In the rows, zero is written as 128.
Known rows, with every way that one mark hangs from another
z933[z657[z125[z134]]]: [122 145 134 141 126 136 116 119 157 122 151 128 149 113 115 120 137 131
 185 129 207 153 153 151 159  70 120 106  83 155 109 137 122 131 136 164
 125 126  95 117 110  97 141 117 103]
z504[z125[z493[z969[z377]]]]: [119 161  70 113  95  96 119 122 135 129 122 147 143 135 224 114 138 139
 103 136 136 129 163 133 101  91  63 133 167 142  76 124 147  74  92 121
 141 134 165 121 150 140 140  62 144]
z377[z933[z549] z969[z493]]: [ 96 119 115 111 110 126 114 158 132 132 137 181 131 154 132  75 142 145
 167 144 164 118 168 143  98  84  53  94 108 178 143 139 141 109  94 176
 148 127  95 114 159  63 106 121 143]
z829[z125[z377 z657] z933[z134]]: [113 123 134 136 123 128 186 152 124  83 158 141 160  97 108 135 138 167
 180 102 166 125 157 124 112 159 114 120 125 139 115 110 112 162 172 127
 186  80  85 145 124 100 142  64  64]
z493[z969[z377[z933[z134 z549 z829]]]]: [ 97 138 128 114 106 155 119 121 162  91 115 134 135 156 158 118 164 139
 168 120  90 111 162  65 118 109  83 112 118 198  93 103 135  91 106 154
 134 105 128 125 127 116 131  79 148]
z299[z125[z377 z549 z829] z933[z493]]: [139 103  81 144 132  75 140 134 168  59 152 174  96  93 170 107 199 193
 130 118  12 142 151 177 190 185 162 147 123 119  81 105 121  82 155 127
 136 108  95 142 109 122 129  61 126]
z299[z125[z134 z493 z504 z549]]: [152 133  66 125 141 122 133 148 159  95 133 140 129 120 181 125 148 185
 129 149 164 191 165 163 153 166 125 153 141 153  77  98  79 126 130 160
 150 136 115 151  49 136 170  96 114]
z134[z125[z493 z657 z829]]: [176 174  83 107 132  80 134 133 121  90 175 170 101  36 149 123 127 156
 139 104 126 157 149 133 143 144 166 131  83 105  94 112 114 112 153 102
 150 116 116 119 149 198 164  95 121]
z134[z933[z657 z829]]: [121 144 124 129 137  99 121 107 157 100 168 127 147 127 105 124 145 132
 171 126 102 163 150 148 142  86 125 102  90 146 113 133 148 100 138 131
 123 109 138 123 144 142 102  87 143]
z134[z933]: [131 175 106 129 106 108 143 148 127 117 147 157 155 135 133 126 125 114
 158 128 155 164 198 192 110  61  77 104 109 140 125 137 145  96 136 147
 119 114 115 116 144 136  96  94 147]
z504[z125[z377 z657]]: [123 124  99 140 123 101 169 135 112  94 109 184 125  97 172 114 173 144
 157 132 139 107 139 137 118 116  82 125 122 123  79 120 117 139 153 132
 173 107 144 148 150 141 148  84 105]
z299[z125[z493 z504] z933[z549 z829]]: [142 128  90 134 133 133 112 158 158  63 179 163 126 117 115 123 155 196
 126 151  74 163 154 119 179 157 150 133 145 151  67  95 118 122 181 128
 148 119 138 143  92 163 146  83 147]
z933[z299 z657[z125[z493]] z829]: [134 125 132 142 167 103  91  99 139 116 186 129 157  87  77  95 152 152
 160 143 111 125 141 101 149  95 131  98 107 126 120 107 145  96 120  97
 139 138 125 111 148 115 162 101  92]
z134[z125[z657] z933[z829]]: [146 164  99 125 119  92 149 137 137  83 184 155 134  88 114 146 142 131
 151  99 117 169 179 147 134 112 142 107  91 133 127 135 130 113 160 110
 145 100 133 125 135 192 139  77 143]
z125[z377]: [123 149 120 138 114 102 160 153 133 115 123 169 136 123 152 113 160 130
 161 110 121 120 166 185 115  96  80 119 123 125 105 136 142  97 141 143
 142 100 108 133 151 116 107  89 119]
z969[z377[z125[z504] z933[z493 z829]]]: [133  93  93 159 111 114 126 138  83 118 115 145 119 144 203  83 154 124
 138 148  82  98 163  26  92 100  23  87 157 151  52 110 151  86 106 123
 162 124 145 139 155 131 154  90 163]
z969[z377[z125[z134 z829] z933] z493]: [121 118 122 126 111 119 127 149 110 165 100 158 108 117 249  90 112 113
 163 114 151 107 169  42  83  96  41 132  99 173  98 139 134  74  80 158
 149 130  90 115 166 107 131 118 164]
z657[z933[z493 z549]]: [142 149  78 126 112 125  92 140  91  77 147 172 142 138  97  92 135 141
 171 172 115 136 147 152 142  85  92  73 111 112 110  80 145  93 117 160
 122 128  98 113 148 141  92  52 113]
z829[z125]: [141 163  99 128  94 128 160 171 123 128 159 159 143 124 144 108 112 131
 163 111 164 140 190 159 106  88  66 119 129 145 106 122 127 117 132 135
 129 108  88 110 142 103 109  81 123]
z504[z125[z134 z377 z829]]: [117 152  92 138 129 108 139 119 135 118  94 160 112 100 211 103 138 141
 161 142 121 153 124  91 143 125 103 142  81 157  49 118 117 114 111 152
 154 118 103 148 104 167 146  84 120]
z969[z377[z125] z493]: [122 120 129 124  97 110 146 161 101 156 124 173 151 145 200 109 130 115
 146 114 152  93 201 130  72  69  32 118 141 139 137 160 165  55  99 139
 143 125 120 111 190  90  93  96 154]
z377[z933[z134 z299[z125]] z969]: [108 126 150 139 131 156 132 145 148 127 121 144 161 128 107 104 157 132
 161 147 183 132 176 126 101  86  70 102 144 206 112  89 146  85 129 138
 119 119  86 124  95  47 132 157 131]
z377[z969]: [116 153 121 122 116 114 133 153 148 127 158 156 145 135 141  99 136 131
 150 122 166 151 179 196  87  77  80 101 113 165 116 136 158 107 132 160
 122 117 104 120 131  89 102 134 145]
z125[z504]: [139 154 107 139 114 138 156 157 120 119 126 155 142 126 171 121 138 131
 146 137 171 150 192 156 125  84  69 114 125 143  88 132 122 106 138 148
 142 119 124 131 111 135 131 106 140]
z504[z125[z134 z377[z969] z657 z829]]: [103 118 103 127 159  92 137 109 157 106 122 163 108  80 203  94 157 169
 150 133 147 148 103 101 119 166 141 136  70 156  58 116 129 154 127 145
 171 116 104 163 103 162 171 111 111]
z134[z125 z933[z493]]: [152 190  79 133  92  79 125 132 110 100 159 160 150 116 102 133 135 120
 134 139 133 182 183 185 154  74 109  78 126 121 124 122 147  62 118 114
 123 119 109 115 136 166 109  56 141]
z125[z549]: [141 140  91 119 118 116 156 152 137  99 138 160 124 134 166 110 157 142
 167 124 133 142 193 200 115 102  79 123 110 144 121 123 103 108 125 174
 127 117 114 118 128  93 108  94 124]
z125[z134 z377 z829]: [128 160 121 134 139 102 140 135 155 115 117 156 114  89 184 109 141 144
 166 106 116 154 138 131 140 133 130 138  70 140  78 121 125 108 124 151
 137 106  81 140 108 156 129  95 122]
z493[z969[z377[z125 z933]]]: [108 125 104 127  97 120 146 150 133 143  95 139 122 167 237  93 146  98
 145 107 153  87 196  99  59  66   4 112 156 172  80 145 131  88 101 153
 123 120 132 115 184  70 129 108 182]
z134[z125]: [150 183  97 125  93 117 152 158 125 117 146 165 133 112 138 132 131 116
 154 112 160 151 191 184 135  68  90 108 121 144 118 141 125  82 138 138
 121 110 110 110 136 135 109  90 141]
z493[z969[z377[z125]]]: [117 139 116 121 106 112 147 141 139 133 113 139 141 160 220 109 144 110
 131 102 148 106 200 136  75  76  46 117 145 157  92 150 142  78 104 144
 116 121 137 118 169  90 113  95 171]
z134[z125[z377 z549]]: [131 137  70 122 117  82 171 145 152  95 130 172 113 130 168 128 181 152
 156 109 100 131 177 202 146 137 104 129 126 116 120 149 107  88 122 147
 148 101 103 142 133 124 121  47 102]
z125[z134 z504 z549]: [143 138  85 131 135 140 151 139 154 100 111 141 127 137 200 121 153 156
 153 149 185 176 183 159 138 133  92 132 112 159  90 112  73 128 112 184
 145 128 105 148  61 126 151  94 123]
z299[z933[z377[z125[z657]] z493 z829]]: [144 103 149 163 138  83 125 146 117  50 136 161  96  75 125  89 188 153
 145 125  75 114 118  92 107 138 131  81 135 131  73  97 137 122 169 112
 142 108 144 139 159 135 150  99 147]
z933[z134 z377[z125] z549 z657 z829]: [ 95 104 174 130 157 129 115 102 135  65  99 135 121 139  67 107 176 156
 213 159  97 113  89  50 138 122 132  80  83 165  73 114 124 125 125 155
 133 106 130 149 143 120 118  85 104]
z829[z933]: [128 159 121 132 105 124 151 168 115 111 162 140 157 131 128 113 118 128
 159 119 166 142 198 174 108  66  71  95 113 156 127 140 123 121 150 160
 139 103 120 109 137  86  97 105 131]
z134[z933[z377 z493 z829]]: [125 156 128 151 118  62 111 133 122  82 144 151 137 111  99 102 159 143
 140 136  56 159 135 139 124 100 114  70 114 125 107 122 175  79 113 107
 130 106 135 134 138 173 115  53 138]
z493[z969[z377[z933[z829]]]]: [110 139 114 128  98 117 129 144 161 125 134 130 125 143 220 104 153 120
 137  87  86 107 183 104  88  85  52 121 138 178  95 136 148  81 109 135
 129 106 147 113 151 103 131  92 178]
z933[z549 z657[z125] z829]: [110 119 127 132 136 130 105 113 151  88 183 145 141 129  68 102 158 157
 195 135  98 119 144 113 177  88 137  91  61 146 113 136 132 141 138 153
 136 117 122 116 142 116 130  85 105]
z933[z657]: [137 147 132 128 127 120 133 123 145 110 139 146 138 117 120 115 149 129
 171 126 160 132 156 177 141  71 108 106 107 135 105 127 129 104 144 146
 119 113 123 117 148  95 103 108 125]
z377[z933[z299 z549]]: [142 138 120 133 139 141 128 144 117 107 109 182 129 128 104  80 158 123
 178 162 152  88 181 116 126  76  53  79 112 147 124  83 106 105  98 151
 123 121 102 111 162  81 114  99 123]
z125[z377 z493 z504]: [132 142  90 137 135  90 144 143 124 115 121 163 136 114 169 113 155 160
 133 140 124 141 148 152 124 137  92 134 154 105  73 124 135 107 134 121
 170 117 124 156 129 160 151  79 106]

Rows
[141 163 141 144 110 138 112 124 104  81 143 130 153 102  97 115 144 134
 168 141  91 174 149 105 129  96 113  90 112 174  94  80 147  82 140 131
 132 117 118 120  94 142 121 108 128]	z933[z134 z493 z829]
[117 139  73 116 149  68 133 102 142  91 117 156 104  68 225  97 163 171
 122 122  93 138 111 100 127 171 134 156 107 119  45 113 102 129 126 106
 174 125 149 147 143 186 190  76 123]	z504[z125[z377 z493[z969] z657 z829]]
[145 157 156 137 145 151 141 129 136 107 130 149 157  80 119 125 145 139
 160 134 128 150 180 106 154 110 132 127  94 168 100  86 128  64 140 113
 111 119  87 119  85 122 127 124 124]	z933[z134 z299[z125[z829]]]
[141 160 131 145 143 107  99 113 145  93 143 122 149 102 134  80 166 133
 116 132  90 149 177 117 128 101 106  81 133 154 109  79 127  55  86  98
 116 133 136 109 112 116 136  91 154]	z933[z299 z493[z969] z829]
[104 106 153 111 112 148 116 108 137 112 104 166 149 143 114 129 166 143
 188 147 153  80 144  94 151  94  88 106 115 151 140 116 150  70 101 152
 153 115 107 124 168  78 102  72 102]	z969[z377[z933[z134 z549 z657]] z493]
[110 128 134 129 125 113 159 130 179  74 152 167 130  88 116 153 186 164
 150 106 158 148 146 182 138 159 163 129 136 150 110 123 151 106 189 124
 154  92  86 158 109 128 148 105 109]	z299[z933[z134[z125[z377[z969] z657]]]]
[107 111  87 140 120  98 161 147 145 109 143 166 133 143 163 109 179 155
 174 115 105 116 183 190 131 116  83 129 106 125 124 160 126 125 130 166
 154 112  95 135 138  95 140  72  85]	z657[z125[z377 z549]]
[148 135  59 118 138 107 140 141 130  99 138 152 122 129 185 112 152 169
 136 154 138 161 175 167 122 143  89 135 137 123  89 113  94 116 119 154
 158 134 130 143 108 138 154  82 113]	z125[z493 z504 z549]
[126 182 109 132 101  70 148 151 137 110 131 168 137 122 119 141 148 125
 145 121 142 154 169 186 133  79 106  94 121 119 125 168 156  72 118 119
 121  97 114 131 148 168 109  43 130]	z134[z125 z933[z377]]
[151 107 138 163 168 115 109  99 143  83 153 127 156  97  90 101 187 167
 123 165  90 138 146  95 198 129 147  87 139 132  84  77 128  71 126  76
 136 130 141 139  84 128 151  86 124]	z933[z299[z125[z504]] z493 z657 z829]
[123 122 109 142 112 132 140 166  99 124 121 139 107 140 174  76 131 102
 187 125 113 120 167  62  65  64  17 100 116 193  69 128 113 123 138 165
 139 117 130 111 166  91 129 143 174]	z377[z125 z933[z829]]
[157 137 117 128 167 122 126 130 112 102 148 167 130  64 157  95 138 130
 162 132 133 117 162 110 119 115 117 118  74 101 113  84 132  93 133 115
 128 122  91 117 151 158 140  93 114]	z125[z657[z933[z299]] z829]
[114 130 126 138 135 158 158 134  92 109 121 113 149 130 168 117 107 135
 173 154 165 165 179  39 116 115  77 115  88 188  57 132  93 124 143 162
 163 118 105 142  99 131 146 124 137]	z377[z125[z504 z829[z933[z134]]]]
[151 137 127 143 119 112 108 114 146  76 155 150 126  99  98 113 171 145
 147 143 128 144 146 182 173  91 137  91 140 124  96  92 139  81 156 127
 113 119 122 116 140  92 105  95 136]	z299[z933[z493 z657]]
[137 115  69 121 125 120 165 131 118  78 125 174 114 114 186 110 172 156
 162 146 153 128 165 154 116 121  83 128 110 141  97 110  79 147 138 164
 160 121 149 134 128 116 152  90 111]	z504[z125[z549 z657]]
[130 141  86 126 134 125 130 135 155 112 155 142 118 109 187 106 134 152
 181 120 139 168 179 135 149 122 125 137  45 163 103 136  94 133 113 184
 134 130  76 117  86 125 163 104 111]	z657[z125[z134 z549 z829]]
[106 107  79 151 138 119 159 137 163 112 118 148 137 145 196 119 174 169
 163 140 157 150 173 151 153 147  94 142 108 138  91 147  96 142 116 175
 172 121  87 162  70 126 182  70  85]	z657[z125[z134 z377 z504 z549]]
[150 112  90 127 146 124 174 142 138  74 134 164 117 109 185 122 180 169
 151 131 161 137 186 166 127 150 104 132 111 124 101 115  79 149 149 155
 165 114 133 147 103 134 167  94 114]	z125[z504 z549 z657]
[116 129 123 130 174 104 102  77 156 103 168 158 158 114  61 102 156 150
 183 163 119 121 164 107 200 100 153  87  35 108 134 124 133 103  96 122
 119 132  87 119 158 138 134  61  96]	z134[z933[z299 z549 z657[z125[z829]]]]
[107 154  56 112 116 124  79 139 134 104 165 142 154 153 135  95 119 148
 160 151 141 148 159 147 128  87  92 114 117 129 108 128 133 122 115 163
 129 144 104 104 146 138 148  60 111]	z657[z125[z493[z969]] z933[z549]]
[129 151  82 125  94 104  98 128 127 110 139 140 156 145 195 109 141 123
 117 128 110 127 172 162 108  79  76 103 160 111 109 111 181  42  96 126
 116 125 121 110 148 131 104  40 143]	z657[z933[z493[z969[z377]]]]
[ 89  97 130 108 130 120 101 121 157 120 138 166 130 150 110  77 160 157
 177 150 168 109 137 141 126  91  86  89 100 165 136 134 135 111  94 168
 147 128 102 118 168  50 104 114 129]	z377[z933[z549 z657] z969[z493]]
[125 146 131 133 141 127 113 106 162 121 158 127 130  89 141 112 128 140
 187 122 165 161 142 114 177  94 151 121  40 153  89 137 120 126 132 156
 124 127  82 115 108 128 155 115 112]	z933[z657[z125[z134 z829]]]
[140 128 108 124 163 109 147 129 136  97 160 143 135 106 153  90 145 159
 152 133 106 130 204 135 133 133 107 107  77 141 138 111  89  98 100 147
 138 117 101 118 125  85 122  79 110]	z125[z549 z829[z933[z299]]]
[ 86 106 144 115 146 152  99  95 166  84 142 127 130 146  71  96 167 157
 209 156 120 134 107  79 132 113 119  85  81 206  91  96 137 132 131 173
 139 111 108 134 120  82 126 127 120]	z377[z933[z134 z549 z657 z829] z969]
[125 149 139 128 120 170 121 135 151  57 151 154 136 119  84 136 155 152
 187 142  98 155 161 114 154 115 136 111 101 191 100  89 130 106 171 163
 123 105 111 126 103 131 108 101 137]	z299[z933[z134 z549 z829]]
[110  88  84 142 125  99 160 165 159  89 133 155 103 138 181  97 192 163
 169 103  32 114 155 134 124 147  81 144 129 167  87 127 108 120 147 154
 158  93 123 140 121  86 137  87 129]	z299[z125[z377[z933[z829]] z549]]
[116 142 139 140 120  71 108 141 134 102 134 163 130 118 112  79 168 154
 132 138 123 139 132 184  99  98 106  67 130 136 104 123 187  87 107 132
 126 114 111 136 134 108 114  96 124]	z933[z377[z969] z493]
[140 114  68 146 136 116 100 127 101 103 157 153 159 133 124  81 160 140
 160 175 122 123 183 152 136  87  73  85 125 104 144  92 136  72  88 141
 129 148  80 109 129  96 143  53  81]	z657[z125[z549] z933[z299 z493]]
[132 121 110 137 154 102 139 147 118  89 122 167 105  78 197 108 151 161
 151 134 122 128 125 100 125 144 126 129  85  88  66 128 137 123 146 121
 159 108 113 152 128 205 167  63 114]	z125[z504 z657[z933[z377]] z829]
[143 124 117 128 130 140 137 141  82  98 103 145 115  91 139 105 135 121
 192 146 192 126 135  66  60 109  63 113 133 166  70  80  95 147 164 152
 159 126 120 129 161 104 174 160 121]	z377[z125[z493 z657] z933[z134]]
[136 182  77 112 102 103 137 136 132  91 154 179 143 141  87 139 134 132
 163 143 147 159 193 180 162  82 114  90  93 130 137 140 125  94 120 149
 122 109 106 121 146 166  95  48 133]	z134[z125 z933[z549]]
[ 98 127 124 122 100 118 124 168 131 157 136 163 135 140 171  80 132 126
 154 121 180 133 180 158  70  66  32 109 130 187 136 152 155  91 104 161
 147 126 100 108 154  56 113 142 156]	z377[z933 z969[z493]]
[127 154 106 153 113 155 140 152 135 133 136 140 155 127 166 124 126 132
 162 140 217 170 188 130 145  80  83 117 102 165  90 141 115 136 133 164
 146 130  95 130  74 135 171 115 122]	z657[z125[z134 z504]]
[147 130  84 135 151 102 155 143 143 103 137 155 125  75 169 120 140 188
 139 126 183 152 125 110 127 203 131 150 144 100  64  87  97 166 138 108
 193 112  88 170 100 176 199  60  72]	z829[z125[z134 z377 z493 z504 z657]]
[116 147 156 139 117 119 115 133 103  50 123 150 155 126  36 109 160 167
 171 168 124 131 130 124 152 113 129  47 110 146 119  96 136 112 121 153
 147 100 111 137 117 112 107  51  80]	z829[z933[z134 z377 z493 z549]]
[125 109 126 147 133 101 157 154 131  92 133 164  99  89 159  96 177 142
 176  94  81  96 134 104  96 129  84 117 111 140  89 114 123 147 165 131
 172  89 132 140 159 126 156 110 127]	z125[z377[z933[z829]] z657]
[158 151 123 119 174  92 121 122 164  89 155 146 130  44 164 101 157 169
 104 107 123 142 163 127 141 162 172 143 108 129  96  83 100 101 134  79
 128 131 125 119 117 144 180 114 137]	z933[z299[z125[z493[z969] z657 z829]]]
[123 137 104 136 106 104 108 143 119 119 143 155 125 130 136  69 148 131
 148 144 143 141 157 152  88  75  57  73 135 166  97 105 156 101 111 150
 131 125 103 115 142  77 124 132 146]	z377[z933[z493] z969]
[131 142 139 149 161  69  89 109 125  64 135 170 145 114  41  86 183 159
 144 173  52 122 133 108 154 120 137  43 103 109 135  83 162  73  73 100
 124 115 122 138 145 162 112  27 109]	z134[z933[z299 z377 z493 z549 z829]]
[123 129 140 150 115 107 147 172 131 102 107 167 110 129 155 105 160 125
 160 124 139 113 158 146  96  85  68 103 146 149  82 142 138 100 156 149
 117 108 120 130 168  91 112 106 155]	z299[z933[z377[z125]]]
[135 168 100 109 107  91 119 134 154 124 143 145 143 127 195 119 141 140
 106 103 131 130 180 174  98 102  93 130 157 127 107 124 159  69 104 118
 123 124 142 116 156 127 125  76 144]	z125[z493[z969[z377]]]
[153 141 152 156 149  74 115 134 127  93 125 170 129  64 112  82 176 161
 120 139  68 119 142 120 162 124 149  88 111 110 100  93 155  52 103  78
 113 116 106 125 120 136 131  75 118]	z933[z299[z125[z829]] z377 z493]
[165 159  72 135 133  76 138 108 114  76 160 162 122  66 145 135 148 156
 120 139 121 183 168 116 183 148 165 101  86  93  85 114 119  97 133  87
 160 118 115 144 111 238 176  55 137]	z134[z125[z504 z657 z829] z933[z493]]
[138 131 129 131 149  86 164 135 136  90 137 179 108  63 171 109 166 154
 160  92  93 116 143 141 131 152 141 137  70 104  91 123 128 128 161 122
 157  95 108 142 154 162 144  97 114]	z125[z377 z657 z829]
[ 88  96 112 114 116 128 116 160 111 138 119 174 123 171 150  59 136 133
 178 153 172 106 167 100  67  80  20  87 115 190 120 145 127 116  89 188
 150 136  97 117 181  47 110 136 157]	z377[z125 z933[z549] z969[z493]]
[120 128 130 118 135 126 126 121 141  77 163 143 151 139  62 109 143 160
 181 146 152 120 157 159 164  91 122  76  88 137 128 125 104 142 140 170
 137 104 125 120 152  77  87  76 102]	z829[z933[z549 z657]]
[ 73  89 111 135 131 105 119 168 108 152 105 154 144 169 202  79 135 143
 143 161 176 131 143 110  58  99  28 108 152 140  98 179 172  80  89 152
 163 136 103 148 146 116 126  90 139]	z657[z933[z377[z125[z504] z969[z493]]]]
[156 124 108 124 137 130 159 154 166  70 142 157 120  93 159 129 168 171
 158 112 173 157 173 189 138 153 147 138  99 156 116  97  75 154 165 170
 138 111 108 137  73 105 153 117 115]	z299[z125[z134 z549 z657]]
[155 124  97 113 152 103 158 131 141  74 153 169  94  76 185 106 166 164
 167 105 106 136 174 154 130 155 143 139  56 123 105 109  90 139 146 153
 145 110 114 128 131 139 148 102 119]	z125[z549 z657 z829]
[129 157 117 136 121  68 109 129 120  67 122 183 137 132  63 103 168 154
 152 165  99 136 138 166 148 101 122  54 107 104 121 111 157  94 101 136
 124 109 118 137 155 159  98  32 114]	z134[z933[z377 z493 z549]]
[126 132  95 128 138 104 155 141 166  97 107 156 119 130 184 114 172 155
 169 121 131 145 157 185 127 146 105 136 108 139 107 118 100 120 114 180
 143 109  92 149 101 107 126  79 100]	z125[z134 z377 z549]
[128 122 127 150 143 105  94 125 125 114 153 141 135 111 112  54 162 134
 141 153  97 126 154  93  93  94  68  58 131 174 110  77 161  79  89 116
 132 129 110 117 133  81 136 127 144]	z377[z933[z299 z493 z829] z969]
[115 115 126 129 141 134 119 152 154 112 139 178 141 144  90  76 166 152
 155 158 153 101 177 138 122  97  79  84 125 176 124  95 132 112 112 147
 118 121  92 122 130  51 119 124 133]	z377[z933[z299[z125] z549] z969]
[179 165 139 135 152 115 128  91 104  69 138 159 136  26  89 125 161 143
 147 141 135 148 154  89 175 143 177  90  82 119 112  54 119  62 124  78
 137 122  88 126 105 178 167  89  99]	z933[z134[z125[z657 z829]] z299 z493]
